Known rows, with every step that occurs:
mebeb -> tumin: [-10 -14 -29 -13   0 -10 -15 -15  10 -24  26  26  48  -6   1 -31  -9 -12
  -7  17  10  14  -1  15   6   9  12  17   0 -27]
fifeb -> tani -> zalig -> nisis: [-32  31  -9 -39 -26 -43   0  46  -4 -11   6  12   6 -24   4  -4  39   5
  27   6  11 -19 -33  -1 -32  23  25  -7  43 -39]
mebeb -> tumin -> zalig -> nisis -> belife: [-14 -38 -30 -23 -43  11   4   2  38  -1  27  30  32  -5  13 -33  37 -12
  -8   4  16 -16   9  17   2  10   8  14  25 -68]
tomudo -> mebeb: [  2 -34  37 -10 -24   1 -15  10 -13   7  -8   5   3 -15   9  11  20  24
 -14  -7 -38   8  -6  -4  32 -25 -27   0  16   8]
nazag -> nisis -> zalig -> belife -> bodovi: [-34 -24 -24 -21   0   4  13  20  29  27  -8  31  13 -41  20  -7  67  29
   5  -2  22 -29  18 -34  -8  -8  -3   7  22 -55]
tomudo -> zalig -> tani: [  2 -32  11   0   3  -9  37  31   1   9   3  19   1  11  -6   3  31  18
  -8  -5 -11   7  18  23   7  18  -6  12   7 -29]
zamiv -> tubabe -> bodovi -> belife -> zalig -> nisis -> nazag: [ -6 -22  17  11 -22  -8  17   8  29  14  -3  27  15 -19  -8  10  36   0
 -20 -23   9 -26 -32  19 -25 -21  20  45  39 -90]
bodovi -> belife -> zalig: [ -5  22   2  12 -39  -1  31  13  28  31  -9 -10  13 -15  29  11  13   9
 -35   8  -1 -45 -20  10 -31  -9 -12  20  53 -29]
bodovi -> belife -> nisis -> zalig: [  2  -9   0  -4 -42  -2  25  20  45  36   0  -6  11 -19 -14  20  33   5
 -21   3  -1 -61 -17   6 -20 -30 -23  14  48 -48]
fifeb -> tani -> zalig -> belife: [-18  38   4 -20 -36 -49 -12  34  -4   8  -5  -2  27 -25  29  15  32   9
  40  22 -11 -23 -21  -6 -62  27  26 -14  49 -17]
tumin -> zalig: [  3 -29   9   9 -42  13   1   1  17   2  11  -3 -36   7  -3 -21  24 -15
   0 -15 -13 -22  22   4  -5  28 -21   3  15 -12]
bodovi -> tubabe: [-26 -34  11  10 -46  -6  24  -2  -5  12 -10 -11  25  -3  -3  19   3   6
 -17 -22  12  14 -20   9 -18  10  -2  22  13 -28]
tumin -> mebeb: [-12  15  -3 -13 -36   0 -14  10 -38   2  17  -2 -24  -1   0   3  32  16
  -1 -37 -15  -4  37  -4  34 -15 -12  -2  12  -5]
fifeb -> tani: [-10  30  -1 -14  -1 -20  -2  24 -28 -16   0   3   8  -1   9  11  16  -3
  20   8 -30  -6 -17  -9  -1  15  12 -18  31   6]
tubabe -> bodovi -> belife -> zalig -> nisis -> nazag: [ -6 -14  14  -6 -25  14  60  17  27  20  15  15 -15 -39  17  -6  39   0
 -33  -3   1 -41  -5  11  -2 -13  -2  17  35 -74]
tumin -> mebeb -> tomudo -> zalig -> belife -> nisis: [-19 -35   1 -32 -64 -26  23  10   3  15  27   0   2   3 -23 -38  74  24
  -6 -39 -19   8  71   8   5   7 -14  17  32 -53]
bodovi -> belife: [  9  15  15  28 -44   2  21   0  11  22  -4 -32   1  -9  14  23   1   8
  -9   2 -19 -27 -23   5  -4 -19  -7   3  32   0]
tomudo -> kogik: [  5 -11  18 -26  -4  24  -3  25 -11   9  -7 -14   0  -7  -4  -2 -10   5
  -7  12 -25   0   1   2  10 -21   5  -4  -9  10]
zamiv -> tubabe: [ -1  -8  11  19  -4 -18 -31 -10   5  -3 -18  12  27  12 -23  13   2   1
   6 -21   6   6 -28   9 -24  -9  22  28  10 -24]
belife -> zalig -> nisis -> nazag: [-28 -10 -49 -37   8 -11  26  43  40  15   2  61  16 -10  22 -14  31   7
 -34  12  44 -15   4  10 -30  -1  -9  32  29 -87]
bodovi -> belife -> zalig -> nisis -> nazag: [-13   6 -25  -4 -38  -6  42  34  42  35  -2  17  15 -18  31  13  27  13
 -36  11  15 -41 -20  14 -27 -22 -14  28  56 -70]
fifeb -> tani -> zalig: [-16  36   1 -19 -23 -43 -20  32  -9 -12   5   3  12 -15   6  -4  21  -6
  28  10  -8 -23 -29   4 -47  34  15  -7  43 -11]
kogik -> tomudo -> mebeb -> tumin -> zalig -> nisis -> belife -> bodovi: [-15 -54  14 -37 -53  11 -21   7  34   0   9  27  28 -34 -10 -52  62  18
  13 -13 -30  -8  23   0  20 -18 -19  33  49 -39]
fifeb -> tani -> zalig -> belife -> bodovi: [-34  27   9 -26 -24 -38 -10  27  -7   5   0   5  39 -42  22  -1  39  12
  35  14  -8 -27 -20 -15 -63  27  22  -7  44 -13]
mebeb -> tomudo: [ -4 -32  -4   0  -7 -21  11 -14  24 -10  17 -10  21   7 -21 -57   9 -12
  -6 -15   3  28  21  17 -12  27   5  20  15 -14]
zamiv -> tubabe -> bodovi -> belife -> nisis: [  0 -17  45  12 -29  -3  11 -14  11   8  -3  -3   7 -20 -35  16  29   1
 -10 -32 -11 -36 -34  11  -9 -24  21  27  17 -52]
zalig -> belife -> bodovi: [-28 -15  12 -11  -1   8  14  -9   2  27  -8   4  44 -42  24   4  27  27
  13   7   2  -7  14 -28 -25  -9  10   0   2   0]
kogik -> tomudo -> zalig -> nisis -> belife: [  7 -17   5 -21 -38  -2  19  25  52  13  -9   8  -9   9 -23 -26  53  19
  29  -6 -13   1  27   9 -11  -7  -2  22  47 -52]
tani -> zalig -> belife: [-10   9   6  -8 -43 -35 -11  12  29  29  -7  -4  24 -29  25   3  19  15
  25  17  23 -21  -4   4 -75  16  16   4  24 -30]
zamiv -> tubabe -> bodovi: [  2 -22  40  14   2   0 -12 -18   0 -10  -4  10   3  -7 -31   1  17  -8
   3 -33  -3  -2 -19   8  -6  -7  30  23   4 -36]

Rows:
[-17 -12 -31 -24 -28 -37  -6  35  38  10  14  33   7 -22   0 -16  22   2
   8   6  48 -16 -12  19 -53   9   0  23  19 -73]	tani -> zalig -> nisis -> nazag
[-31  -4  -1 -32 -30  -5   2  23  36  27   1  16  31 -40   5 -14  47  15
   6 -11  51 -42 -20   5 -58  -4  14  17  25 -56]	tani -> zalig -> nisis -> belife -> bodovi
[-30 -14  -3 -31   0  29  30  16  18  28  -5  17  33 -29  12   5  51  22
  -4 -15  31 -25  -7 -14  -1 -35  13   4  12 -43]	zalig -> nisis -> belife -> bodovi
[ -9 -27   9 -26 -26   6  20  17  47   9  -6  14   5  -7 -31 -40  61  19
  25 -14 -10  -3  28   1 -13  -8  -5  28  40 -46]	kogik -> tomudo -> zalig -> nisis -> belife -> bodovi
[-44 -22  18  -9 -53 -25   2   2  20  32  -6  -2  52 -52  13  -6  31  20
  12  -4  33 -21 -12  -3 -84  20   9  26  23 -36]	tani -> zalig -> belife -> bodovi -> tubabe
[  1 -29 -33 -29  -1 -21   4  18  25  12  13  46  18  -2 -19   4  13  -2
 -14  10   7 -32  10   9 -20 -10 -31  16  -9 -52]	belife -> nisis -> nazag
[-17 -31  -4  -8  10  12  -4  14  38  31  -7  19  40 -36   8  -4  48   7
   8   8  18 -18  19 -20 -39 -11  -2  13  45 -37]	nisis -> zalig -> belife -> bodovi
[-15  -2  30 -12 -28  24  68  12  19  17  11  -3 -22 -44  12  -8  44   6
 -33  -9   2 -43 -10   4  10 -14  10   9  32 -61]	tubabe -> bodovi -> belife -> zalig -> nisis
[ -6   0  36   2 -13  19  60  13   3  20  11  -1 -14 -40  21   4  35   7
 -34 -10 -11 -46  -5  14  12  -3   9   9  28 -43]	tubabe -> bodovi -> belife -> zalig -> tani
[-43 -32   1 -28 -25  27  42  15  14  34 -11  11  48 -30  11  15  52  26
 -13 -26  37 -19 -17  -8 -11 -29  13  16  18 -56]	zalig -> nisis -> belife -> bodovi -> tubabe
[ 10  -6  48  16 -30  24  44 -11   0   9  13 -28 -28 -32   2   3  20  -4
 -11 -11 -28 -33  -8   3  20 -13   6  -6  17 -14]	tubabe -> bodovi -> belife
[-21 -28  26   5 -25  31  13 -10   7  38 -17  -3  70 -19  17  17  32  11
 -13 -28   8 -32 -12  -3 -40 -13  -5  20  22 -16]	nisis -> belife -> bodovi -> tubabe
[ -2 -37  15 -22 -35 -17  44  18  33  32  -8  12  14   0  -5   8  50  27
   2  15 -12 -12  24  -1 -29   2 -10   5  15 -50]	tomudo -> zalig -> belife -> nisis
[ -5 -45  15 -21 -25  -6 -26  -1  -6 -12  12  25  39 -20  12 -15  13  14
 -19   8 -28  17  -9   8  36 -19 -17  12  16 -15]	tomudo -> mebeb -> tumin
[ 14 -17  10  -5 -28 -15   1  10  36  -8  -2   3 -20  14 -36 -40  27   6
  29  -2 -32  14  32  11 -12  14 -13  26  34 -19]	kogik -> tomudo -> zalig
[ -4 -30  -1 -10 -54  26  26  22  35  28   1   4 -19   1  15  -2  57   2
  -1 -19   7 -38  15   3  -4   1  -5  -2  32 -51]	tumin -> zalig -> nisis -> belife
[ -4 -55   3 -14 -30 -15  48   9  53  12  11   1  25  18 -20 -53  57   3
  -8 -18   8  20  26  25 -20  18   3  26  39 -65]	mebeb -> tomudo -> zalig -> nisis -> belife
[-12 -24 -42 -22   0 -11  19  31  21   7   9  40   5  -7   5   4  20   7
  -2   5  27   7   0   4   5 -18  -3  13   5 -64]	zalig -> nisis -> nazag
[  3 -29  37  12 -23   0   3  -3  33  13  -4   7  10 -20 -41  13  42  -7
 -11 -31  -2 -42 -29  12 -21 -26  16  33  38 -70]	zamiv -> tubabe -> bodovi -> belife -> nisis -> zalig
[  2 -13  43  -9 -34  18  55  -5   8  14  17 -17 -23 -39 -15   3  33   0
 -21 -11 -21 -54  -7   3  18 -20  -1  -3   8 -35]	tubabe -> bodovi -> belife -> nisis
[ -4 -21 -18  -4  30   3  -2  42  20  17   1  30  15  -9   1  10  33   0
  -6  -3  19 -13  13  14  -2   0   0  13  36 -43]	nisis -> zalig -> tani
[-20  -1   1 -32 -48 -41  -1  18  38  35  -3   8  27 -36   7   5  32  19
  16  19  29 -43  -4   2 -75  10   9   6  16 -49]	tani -> zalig -> belife -> nisis
[ 12 -25  28  -3 -31   9  45   0  16  16  21   2 -15 -35 -10   6  29  -5
 -20  -6 -23 -53  -3   8   7 -19 -14   7   9 -48]	tubabe -> bodovi -> belife -> nisis -> nazag
[-17 -13 -32 -13   1   0   3  27  28  10  -4  30 -15 -15   4  -8  49  12
  -2  -7  19 -23   8 -15   7  -3  -8   8  21 -56]	nazag -> nisis -> zalig
[-45 -37  20  -4 -32   4  30 -10  -3  35 -15  -4  59 -43  22  15  29  30
   1  -7  11   2   1 -23 -36  -2   8  15  10 -17]	zalig -> belife -> bodovi -> tubabe
[-11  20  -2   9 -23  -3  41  31  13  36  -7   1  20 -21  38  24  19  20
 -39   4   0 -46 -19  18 -16  -8  -4  21  45 -35]	bodovi -> belife -> zalig -> tani
[-20 -13 -30 -16 -11  -6  12  28  34  30 -13  25   0 -24  27   9  59  26
   9   7  17 -23  17 -26  -7  -6   1   2  29 -62]	nazag -> nisis -> zalig -> belife
[  8 -20  28 -15 -34 -10 -28  10  11  -4 -11   3 -11 -15 -16 -22  24  21
  22  -7 -47  12  16  -2  23 -19 -22  16  36   4]	kogik -> tomudo -> mebeb
[ -9 -29   5 -12 -50 -21   8   5  -8  -4  31  -7 -12  16 -28 -52  55   9
  -7 -48 -22  24  63  18  18  16 -19  22  34 -31]	tumin -> mebeb -> tomudo -> zalig
[-17 -68  11 -31 -54   1  -8  11  11  -9  21  30  13 -24   9 -28  42  13
 -20  -3 -21   8   2   8  43 -10 -21  15  25 -42]	tomudo -> mebeb -> tumin -> zalig -> nisis
[  3 -62  -5 -35 -66 -25 -31  14  43   5  12  40  25 -22  -8 -37  45  15
  18  14 -46  -5  38   8   1  -8 -35  34  45 -52]	kogik -> tomudo -> mebeb -> tumin -> zalig -> belife -> nisis -> nazag
[  0 -25  33 -11 -15  18  56  19  15  24  18   1 -14 -45 -14  12  51   2
 -22 -14 -10 -59  -1  10  19 -19   0   5  25 -58]	tubabe -> bodovi -> belife -> nisis -> zalig -> tani
[-12 -17   5 -32 -44  -1  -8  14 -27   0  27 -18  -6  -1 -20 -44  34  10
  -9 -40 -29  20  55   9  33  -8  -5  11  19 -10]	tumin -> mebeb -> tomudo -> kogik
[-35 -91  32 -16 -73   4  -5  -7   3  10  12  20  56 -42  18 -20  47  21
 -23 -10 -28   7   4  -1  10   0 -28  27  31 -34]	tomudo -> mebeb -> tumin -> zalig -> belife -> bodovi -> tubabe
[-16  14 -24 -21 -16  10  21  22  27  37 -20  31  16 -10  49  11  52  27
 -19  -4  15 -54   3 -11 -19  -7  -2   7  22 -58]	nazag -> nisis -> belife -> zalig
[-22  20 -25 -33 -24 -50  -9  53   5  -8  10  28  13 -19   9  -2  34  -1
  26  13   8 -18 -27   6 -44  23  13   2  46 -52]	fifeb -> tani -> zalig -> nisis -> nazag
[ -2   3   7  -2 -50  -6  35   5  19  29   1 -18   7 -19  -7  26  16  12
 -20   3 -12 -54 -22   4  -7 -28 -15   6  20 -24]	bodovi -> belife -> nisis
[-10 -36 -20  -8 -47  -5  -5 -12  29  -1  25  20  35  -9  22 -31  20 -10
   4  19  -4  -4  22   8 -13  26   7  12  20 -43]	mebeb -> tumin -> zalig -> belife
[-24  -4  -7 -15  -4  22  14   3   7  26 -12  20  23 -28  27   2  52  29
  -4 -19   7 -46   2 -26   0 -17  -3   3  -2 -26]	nazag -> nisis -> belife -> bodovi
